What can hang from each mark:
Q_655: Q_239 Q_623
Q_239: Q_13 Q_623 Q_873
Q_873: Q_13 Q_65 Q_655 Q_916
Q_623: Q_13 Q_239 Q_873
Q_13: Q_655

Known rows, with every way that one mark hangs from another:
(Q_655 Q_239 (Q_623 Q_13 Q_873)): [ 1.433 -0.401  0.180 -1.073 -0.621 -0.506 -0.171 -2.786  0.058 -1.399
 -0.002  2.746  0.002  1.228  0.625 -1.230 -1.452 -0.933  2.116  1.005
 -0.987  1.143  1.269  1.773 -0.976]
(Q_873 Q_13): [ 0.536  0.428  3.433 -0.168  0.736  2.052 -0.053 -1.049 -0.602 -0.424
 -0.380  0.758 -1.357  0.197 -1.960 -0.545  0.166 -0.246  0.692 -0.533
  0.031  0.638  0.485  0.132 -0.843]
(Q_13 (Q_655 Q_239)): [ 1.447 -0.724 -2.892 -0.934  0.450  1.493  0.344 -0.930  0.399 -2.975
 -1.354  0.669 -0.398  0.545 -0.838 -1.068 -0.221 -1.045  1.562  0.616
 -0.748  1.093  1.470  1.364 -0.942]
(Q_13 Q_655): [ 0.976 -0.914  0.120 -0.997  0.927  0.377  0.711 -0.847  0.702 -1.791
 -1.740  0.682 -0.671  0.513 -2.531 -1.061 -0.545 -0.660  0.886  0.661
 -0.552  1.123  1.377  0.907 -0.863]
(Q_239 Q_623 Q_873): [-1.628  1.010  1.809  0.220  0.605  0.653 -0.165 -0.356  0.795 -0.747
 -1.448  0.568 -0.776  0.330 -1.391 -0.572 -0.759  0.127  0.488  0.112
 -0.506  1.529  0.144  0.828 -0.676]
(Q_655 (Q_239 Q_873) (Q_623 Q_13)): [-0.164 -0.664  1.710 -0.403 -1.049  0.465 -1.109 -0.806  0.395 -2.133
 -0.736  3.512 -1.026  0.221 -0.334 -1.460 -0.965 -0.594  2.100  1.934
 -1.301  1.006  0.947  1.553 -0.903]
(Q_623 Q_13 Q_873): [-0.252  0.243  0.834 -1.030  0.332 -1.455  0.482 -2.208  0.432 -0.363
 -0.886  2.375 -0.276  1.379 -1.517 -1.345 -0.759 -0.732  0.818  0.062
 -0.615  1.229  1.080  1.242 -0.803]
(Q_623 (Q_13 (Q_655 Q_239)) (Q_873 Q_916)): [ 1.662 -0.845 -6.203 -1.270 -0.058 -1.869  0.996 -1.029  1.414 -2.147
 -0.280  1.135  0.798  1.101  0.759 -1.557  1.256 -1.206  1.291  0.956
 -0.823  1.465  1.534  1.644 -0.701]
(Q_655 (Q_239 Q_13 (Q_873 Q_916)) Q_623): [ 1.641  0.520  0.404  0.377 -1.686 -2.238 -0.444  1.096 -0.145 -1.970
  0.403  1.760 -0.690 -1.131  0.703 -1.221 -1.088  0.069  1.771  2.663
 -0.892  0.765  0.892  1.107 -0.924]
(Q_13 (Q_655 (Q_239 Q_623))): [ 0.164  0.452 -3.537 -0.809  0.951  1.124  0.647 -0.925  1.212 -2.468
 -1.318 -0.854  0.174  1.039 -0.152 -0.786  0.020 -0.922  1.449 -0.115
 -0.677  1.605  1.299  1.524 -0.750]
(Q_873 Q_65 (Q_655 Q_623)): [ 0.007  0.634  3.095 -0.124  0.122  1.820 -0.214 -0.951 -1.018  0.259
 -0.214  0.288 -0.791 -0.611 -2.038 -1.558  0.275  0.177 -0.070  1.284
  0.271  1.018  0.576 -0.084 -1.121]
(Q_239 Q_13): [ 0.212  1.654  3.033 -0.374  0.000 -2.153  0.477 -0.142 -0.255 -1.035
 -0.903  1.271 -1.271  0.144 -2.414 -1.408 -1.573 -0.310  0.951  0.591
 -0.442  0.696  1.367  0.749 -0.908]
(Q_239 (Q_13 Q_655) (Q_623 (Q_873 Q_916))): [ 1.138  1.889 -1.794 -0.773  0.413 -4.072  1.989 -0.476  1.727 -0.362
 -0.099 -1.554  0.948  0.750 -0.469 -0.904  0.201  0.055  0.377  0.760
 -0.433  1.459  1.427  0.826 -0.620]
(Q_873 Q_13 (Q_655 Q_239 Q_623) Q_916): [ 1.950  0.208  0.842  0.911 -0.625  2.627 -0.229 -0.339 -1.519 -1.166
  1.269 -0.131 -0.434 -0.734  0.350 -1.085  2.427 -0.419  1.223  0.530
  0.042  0.748  0.059 -0.469 -0.901]
(Q_623 Q_13 Q_239): [-0.547 -0.216  0.021 -0.094 -0.189  0.664 -0.164 -0.870  0.297 -1.439
 -0.578  1.773 -0.527  1.127 -1.552 -1.574 -1.164 -0.600  0.665  0.035
 -0.248  1.042  1.335  0.691 -0.712]
(Q_239 (Q_623 Q_13) (Q_873 Q_916)): [-2.559  0.837 -1.590 -0.060  0.230 -3.096  0.253  1.149  1.769 -0.554
 -1.135  1.095 -0.346  0.277 -1.047 -1.551  0.943 -0.265  0.411  0.490
 -0.628  1.911  0.506  1.049 -0.438]
(Q_873 Q_65 Q_916): [ 0.129  0.010 -3.789 -0.648  0.581 -1.499  0.373  1.104  0.144 -0.105
 -0.495  0.098 -0.571 -0.492 -0.976 -1.434  0.272 -0.169 -0.423  0.559
  0.465  1.313  0.822  1.042 -0.819]
(Q_13 (Q_655 Q_239 (Q_623 Q_873))): [ 3.728 -1.313 -0.353 -1.119 -0.140  1.506  0.400 -2.932  0.284 -2.071
 -0.248  0.948  0.457  0.868  0.728 -0.331 -1.469 -0.573  1.964  1.585
 -0.952  0.934  1.476  1.509 -1.059]
(Q_655 Q_239 (Q_623 Q_13)): [ 0.458 -0.521  0.042 -0.946 -0.427 -0.492 -0.423 -1.195  0.149 -1.999
 -0.704  2.802 -0.754  0.775 -0.383 -1.711 -1.100 -1.178  2.302  0.951
 -1.031  1.067  1.453  1.685 -0.911]
(Q_873 Q_13 (Q_655 (Q_239 Q_623)) Q_916): [-0.313  2.382 -2.487  1.022  0.270  2.122  0.297 -0.002 -0.643 -0.867
  0.922 -2.009  0.040 -0.145  0.591 -1.016  3.519 -0.446  0.418 -1.253
  0.306  1.352 -0.250 -0.426 -0.693]
(Q_873 Q_65 (Q_655 (Q_239 Q_623))): [-1.937  2.977 -3.342  0.051  0.584  2.293 -0.036 -0.821 -0.352 -0.711
 -0.032 -1.551 -0.056  0.100 -0.016 -1.388  1.763 -0.290 -0.197 -0.605
  0.340  1.696  0.379  0.521 -0.936]
(Q_873 (Q_13 (Q_655 Q_623))): [ 2.387 -1.242  5.432 -0.685  0.546  2.415  0.228 -1.652  0.230 -0.759
 -0.247  0.434 -0.943  0.060 -2.018 -0.363 -0.067 -0.032  1.363  1.231
 -0.521  0.587  1.280  0.146 -0.868]
(Q_239 Q_13 (Q_623 (Q_873 Q_65 Q_655))): [-1.345  4.723  1.820 -0.075  0.237 -0.942  0.860 -1.700 -0.063  1.167
  0.733 -1.788  0.282  0.187 -0.995 -1.255  0.925  0.645 -0.921  0.196
  0.406  1.323  0.577 -0.159 -0.924]

Rows:
[ 1.000  0.594 -1.134  0.464  0.129 -0.361  0.877 -0.998 -0.882 -0.405
 -0.046  0.066  0.291  0.141 -0.862 -1.286  1.329 -0.268 -0.117  0.095
  0.185  1.189 -0.074 -0.266 -0.870]
(Q_623 (Q_873 Q_655 Q_916))
[ 1.206 -0.458  1.214  0.597 -0.187 -0.323  0.406  0.231 -0.985 -0.704
 -0.229  0.456 -0.409 -0.569 -1.645 -1.664  0.867 -0.299  0.646  1.057
 -0.060  1.017  0.316 -0.299 -0.893]
(Q_873 (Q_655 Q_623) Q_916)
[ 1.142  0.965  3.821  0.162 -1.521 -0.280 -0.812 -0.416 -0.266 -2.123
 -0.102  2.344 -1.153 -0.648 -0.116 -1.033 -1.929  0.060  2.027  2.469
 -1.133  0.555  0.991  1.169 -1.046]
(Q_655 (Q_239 Q_13 Q_873) Q_623)
[-0.828  0.308  4.299 -0.089 -0.190 -0.022 -0.022 -1.228 -0.466 -0.593
 -0.717  2.134 -0.854  0.346 -2.791 -2.191  0.450 -0.617  1.109  0.967
 -0.634  1.013  0.913  0.047 -0.920]
(Q_873 (Q_655 (Q_623 Q_13)))
[-1.526  2.760  1.481 -0.744  0.247 -1.022  0.409  0.282  1.966 -0.246
 -0.608 -0.998 -0.491 -0.426 -1.793 -0.938  0.219  0.823 -0.305  1.908
 -0.368  1.394  1.455  0.836 -0.780]
(Q_239 (Q_13 Q_655) Q_623 (Q_873 Q_65))
[-0.644  1.781 -5.096  0.657  0.306  0.184  0.521  0.448 -0.317 -1.588
 -0.152 -1.376  0.361  0.062  0.456 -1.580  2.222 -0.763  0.562 -0.765
  0.007  1.724  0.010  0.336 -0.719]
(Q_873 (Q_655 (Q_239 Q_623)) Q_916)
[ 0.386  2.538  1.751  0.006 -0.994  0.580 -0.350 -0.711 -1.166 -0.849
  0.887  0.154 -0.694 -0.893 -0.570 -1.861  0.315  0.064  0.702  1.875
 -0.067  0.672  1.130  0.228 -1.221]
(Q_873 Q_65 (Q_655 (Q_239 Q_13) Q_623))
[-1.408  2.438 -6.510  0.190  0.389  0.390  0.344  0.737 -0.156 -0.574
  0.414 -2.082  0.417 -0.371  0.847 -1.670  2.690 -0.356 -0.412 -0.233
  0.585  1.864  0.210  0.432 -0.805]
(Q_873 Q_65 (Q_655 (Q_239 Q_623)) Q_916)
[-1.406  1.570  4.548  0.431  0.589  2.480 -0.407 -0.687  0.497 -0.078
 -0.408 -0.096 -1.097  0.057 -1.325 -0.007  0.643  0.430  0.407 -0.387
 -0.219  1.181 -0.115  0.089 -0.644]
(Q_239 Q_623 (Q_873 Q_13))
[ 0.484 -0.175  0.274 -0.182 -0.248  0.670  0.124 -2.472  0.319 -0.870
  0.098  1.620  0.214  1.627 -0.518 -1.059 -1.419 -0.379  0.446  0.027
 -0.241  1.084  1.229  0.767 -0.792]
(Q_623 Q_13 Q_239 Q_873)
[ 0.289  0.952  1.452  0.966  0.299  1.657  0.370  0.217 -1.219 -0.179
  0.395 -0.493 -0.773 -0.644 -1.821 -1.282  3.108 -0.216 -0.043 -0.464
  0.436  0.921 -0.219 -1.112 -0.769]
(Q_873 Q_13 Q_655 Q_916)
[-1.432  2.933 -0.137 -0.046  0.919  1.408  0.593 -2.080 -0.045  0.992
  0.123 -1.606  0.507  0.537 -0.847 -0.832  1.168  0.314 -0.978 -0.487
  0.561  1.665  0.144 -0.007 -0.895]
(Q_239 (Q_623 (Q_873 Q_65 Q_655)))
[ 0.078  1.807  1.564  0.227 -1.015 -0.153 -0.553  0.017 -0.153 -2.375
 -0.516  2.042 -1.208 -0.448 -0.412 -1.073 -1.019 -0.182  1.446  1.388
 -0.900  0.645  0.787  1.203 -0.971]
(Q_655 (Q_239 Q_13 Q_873))
[ 0.271 -0.977 -0.647 -0.524  0.073  0.887  0.335 -0.922  1.288 -2.146
 -0.877  1.063 -0.105  1.155 -1.962 -1.526 -0.534 -0.643  0.729  0.814
 -0.511  1.124  1.978  0.648 -0.704]
(Q_623 (Q_13 Q_655) Q_239)
[ 2.864 -1.358  0.478 -0.438 -0.028 -1.788  0.623 -1.157 -0.154 -0.336
 -0.036  1.093  0.251  0.275  0.202 -0.698 -1.522 -0.190  0.992  1.097
 -0.283  1.103  0.617  0.938 -0.841]
(Q_655 (Q_623 (Q_873 Q_916)))
[ 0.713  0.198  1.085 -1.051  1.040  2.691  0.269 -0.940  0.589 -0.017
 -0.175 -0.738 -0.920 -0.232 -2.213 -0.591  1.391  0.180 -0.158  0.615
  0.292  0.928  1.238  0.183 -0.877]
(Q_873 (Q_13 Q_655) Q_65)
[ 2.806  0.606  4.701  0.274 -1.196 -0.006  0.140 -2.341 -0.486 -0.657
  1.135  0.831  0.218  0.569 -0.102 -0.447 -3.284  0.494  1.088  1.614
 -0.264  0.266  1.477  0.361 -0.982]
(Q_655 (Q_623 (Q_239 Q_13) Q_873))
[ 1.763 -1.796  1.253  1.152 -1.128  1.137 -0.746  0.544 -0.026 -1.470
  0.289  1.129 -0.309 -0.608  0.138 -0.543 -1.494  0.494  0.671  2.063
 -0.199  0.894  0.395  0.289 -0.751]
(Q_655 (Q_623 (Q_239 (Q_873 Q_916))))
[ 1.351 -0.992 -0.292 -0.831 -0.499  2.619 -0.816 -0.752  0.832 -1.801
 -0.508  0.910 -0.517 -0.737  0.024 -0.708 -0.575  0.206  1.012  3.006
 -0.664  1.059  1.284  1.393 -1.078]
(Q_13 (Q_655 (Q_239 (Q_873 Q_65)) Q_623))
[-0.342  1.151  7.363  0.737 -0.449  4.655 -1.159 -1.020 -1.039  0.809
  0.898  0.315 -1.392 -1.482 -1.804 -0.577  1.755  1.093 -0.389  1.820
  0.305  0.668 -0.260 -1.064 -1.039]
(Q_239 (Q_873 Q_13 Q_65 (Q_655 Q_623)))
[ 1.196  0.274 -1.214 -0.244 -0.006  2.500 -0.097 -2.151 -0.268 -0.161
  0.663 -0.176  0.310  0.570  0.209 -0.379 -1.668  0.379 -0.611  0.388
  0.679  0.972  1.011  0.584 -0.975]
(Q_623 Q_239 (Q_873 Q_65))
[ 1.805 -0.219  2.115 -1.052  0.304  0.215  0.045 -2.351 -0.216  0.663
  0.127  0.856 -0.180  0.299 -0.398 -0.570 -1.994  0.348  0.245  1.384
  0.073  1.048  0.977  1.097 -1.082]
(Q_655 (Q_623 (Q_873 Q_65)))
[ 1.969 -1.310  7.289 -0.070 -0.045  3.342 -0.476 -1.211  0.607 -0.841
 -0.320  1.094 -1.147 -0.507 -2.049 -0.060  0.066  0.505  1.121  2.169
 -0.759  0.645  0.687 -0.084 -0.858]
(Q_239 (Q_873 (Q_13 (Q_655 Q_623))))
[ 1.759 -0.923 -0.297 -0.365  0.776  0.523  0.880  0.226  0.626 -0.886
 -0.289 -0.497 -0.560 -0.185 -1.624 -0.745  1.767 -0.305  0.525  0.445
 -0.040  0.875  0.903  0.105 -0.664]
(Q_873 (Q_13 Q_655) Q_916)
[ 3.011 -1.487 -1.930 -1.323  0.302 -1.187  0.921 -0.930  0.961  0.133
  0.240 -0.378  0.658 -0.068 -0.099 -0.740 -0.288  0.260  0.078  2.357
  0.022  1.271  1.415  1.022 -0.916]
(Q_13 (Q_655 (Q_623 (Q_873 Q_65 Q_916))))
[-0.471  1.693 -0.190 -0.026 -0.024 -3.150  1.033  1.483  1.961 -1.066
 -0.743 -0.828 -0.085 -0.423 -1.358 -1.094  0.710  0.423  0.411  1.715
 -0.737  1.479  1.061  0.611 -0.553]
(Q_239 (Q_13 Q_655) Q_623 (Q_873 Q_916))
[ 0.846  1.560  4.518  0.584  0.335  3.558  0.212 -2.880 -1.344  0.395
  0.608 -0.045 -0.450  0.285 -1.573 -0.446  1.660  0.040 -0.058 -0.646
  0.240  0.732 -0.247 -1.069 -1.002]
(Q_623 (Q_873 Q_13 Q_655))
[-1.979  3.024 -0.911 -0.081 -0.117 -3.353  0.307  1.912  1.264  0.462
  0.102 -0.833 -0.466 -0.942 -0.538 -1.224  0.496  0.894 -0.605  1.397
  0.103  1.502  0.707  0.769 -0.647]
(Q_239 Q_13 Q_623 (Q_873 Q_65 Q_916))
[ 0.566  0.453 -1.295 -0.294  0.699  0.264  0.135  0.616 -0.142  0.606
  0.569 -0.477 -0.886 -0.800 -0.797 -0.869  1.572  0.183 -0.514  0.109
  0.785  0.946  0.510  0.288 -0.772]
(Q_873 Q_13 Q_65 Q_916)
[ 0.005  1.812  8.164  0.948 -1.317  0.194 -0.429 -0.374 -0.900 -0.777
 -0.184  1.637 -1.266 -1.087 -2.635 -1.461 -0.353  0.587  0.838  2.378
 -0.724  0.587  0.458 -0.535 -1.038]
(Q_239 Q_13 (Q_873 (Q_655 Q_623)))
[-1.747  2.822  3.663  0.226 -0.080 -1.617  0.096  0.289  0.787 -0.648
 -0.849  0.429 -0.943  0.007 -1.634 -0.916 -1.060  0.428  0.643  0.771
 -0.662  1.221  0.644  0.709 -0.716]
(Q_239 Q_13 Q_623 Q_873)
[ 0.521  3.094  1.757  0.691 -0.866  1.711  0.167 -1.938 -0.963  0.169
  1.666 -0.999  0.304 -0.137 -0.772 -1.196  0.036  0.838 -1.044  0.904
  0.740  0.647  0.895 -0.656 -1.086]
(Q_623 (Q_239 Q_13) (Q_873 Q_65 Q_655))
[ 0.214  1.819  3.133 -0.229  1.117  1.509  0.552 -2.622  0.213  0.696
  0.307 -0.788 -0.097  1.218 -0.466  0.198  0.127  0.081  0.363 -1.287
  0.071  1.174  0.185  0.289 -0.727]
(Q_239 (Q_623 (Q_873 Q_13)))
[-0.485  1.173 -1.932  0.732 -0.082  1.543 -0.395  0.580  0.546 -1.155
  0.397 -0.548 -0.436 -0.318  1.326 -0.279  1.878  0.056  0.767 -0.199
 -0.185  1.366 -0.275  0.634 -0.589]
(Q_655 (Q_239 Q_623 (Q_873 Q_13 Q_916)))
[ 2.958 -0.774 -1.738 -1.602 -0.030  1.584  0.183 -2.637  0.543 -1.139
  0.175  0.139  0.529  0.280  1.043 -0.494 -0.994 -0.175  1.059  2.100
 -0.330  1.060  1.562  1.617 -1.116]
(Q_13 (Q_655 Q_239 (Q_623 (Q_873 Q_65))))
[-0.290  1.399 -4.221 -0.800  0.974 -2.002  0.955 -0.487  0.899  0.936
  0.120 -1.517  0.772  0.518  0.633 -0.749  0.309  0.198 -0.733 -0.167
  0.532  1.814  0.535  1.171 -0.660]
(Q_239 (Q_623 (Q_873 Q_65 Q_916)))
[ 0.278  0.066 -0.119  1.047 -0.557  3.404 -0.947  0.799  0.047  0.005
  1.566 -0.624 -0.596 -1.176  0.176 -0.313  1.131  1.069 -1.020  1.024
  0.903  0.831  0.145 -0.373 -0.731]
(Q_623 (Q_239 (Q_873 Q_13 Q_65 Q_916)))
[-1.538  2.079  2.465  1.536  0.130  2.174  0.009  0.583 -0.089  0.312
  0.411 -1.281 -0.513 -0.787 -1.180 -0.686  3.555  0.564 -0.429 -0.192
  0.234  1.372 -0.795 -1.153 -0.575]
(Q_239 Q_623 (Q_873 Q_13 Q_655 Q_916))
[ 2.679  0.722  1.631 -0.180 -0.523  0.553  0.954 -2.061  0.612 -1.526
  0.476 -0.261  0.510  0.828 -0.816 -0.620 -1.749  0.202  0.494  1.335
 -0.302  0.610  1.833  0.215 -0.877]
(Q_623 (Q_239 (Q_13 Q_655)) Q_873)
[ 1.518  0.136  6.496  1.545 -0.617  5.712 -0.639 -1.927 -1.623 -0.554
  1.422 -0.425 -0.595 -0.270 -1.293 -0.539  0.440  0.397  0.522  0.393
  0.390  0.353  0.247 -1.473 -0.983]
(Q_873 Q_13 (Q_655 (Q_623 Q_239)))
[-2.116  0.985 -4.783  0.066 -0.291 -1.967 -0.186  1.016  1.516 -1.759
 -0.728  1.171 -0.106  0.381  0.747 -1.539  1.215 -0.686  1.072  0.379
 -0.846  1.876  0.499  1.677 -0.515]
(Q_655 (Q_239 (Q_623 Q_13) (Q_873 Q_916)))
[ 1.076  0.191 -3.670 -0.847  0.485 -1.520  0.613 -0.457  0.172  0.513
  0.159  0.026  0.194  0.064  0.152 -0.892 -0.104  0.046 -0.583  0.523
  0.477  1.312  0.656  1.007 -0.868]
(Q_623 (Q_873 Q_65 Q_916))
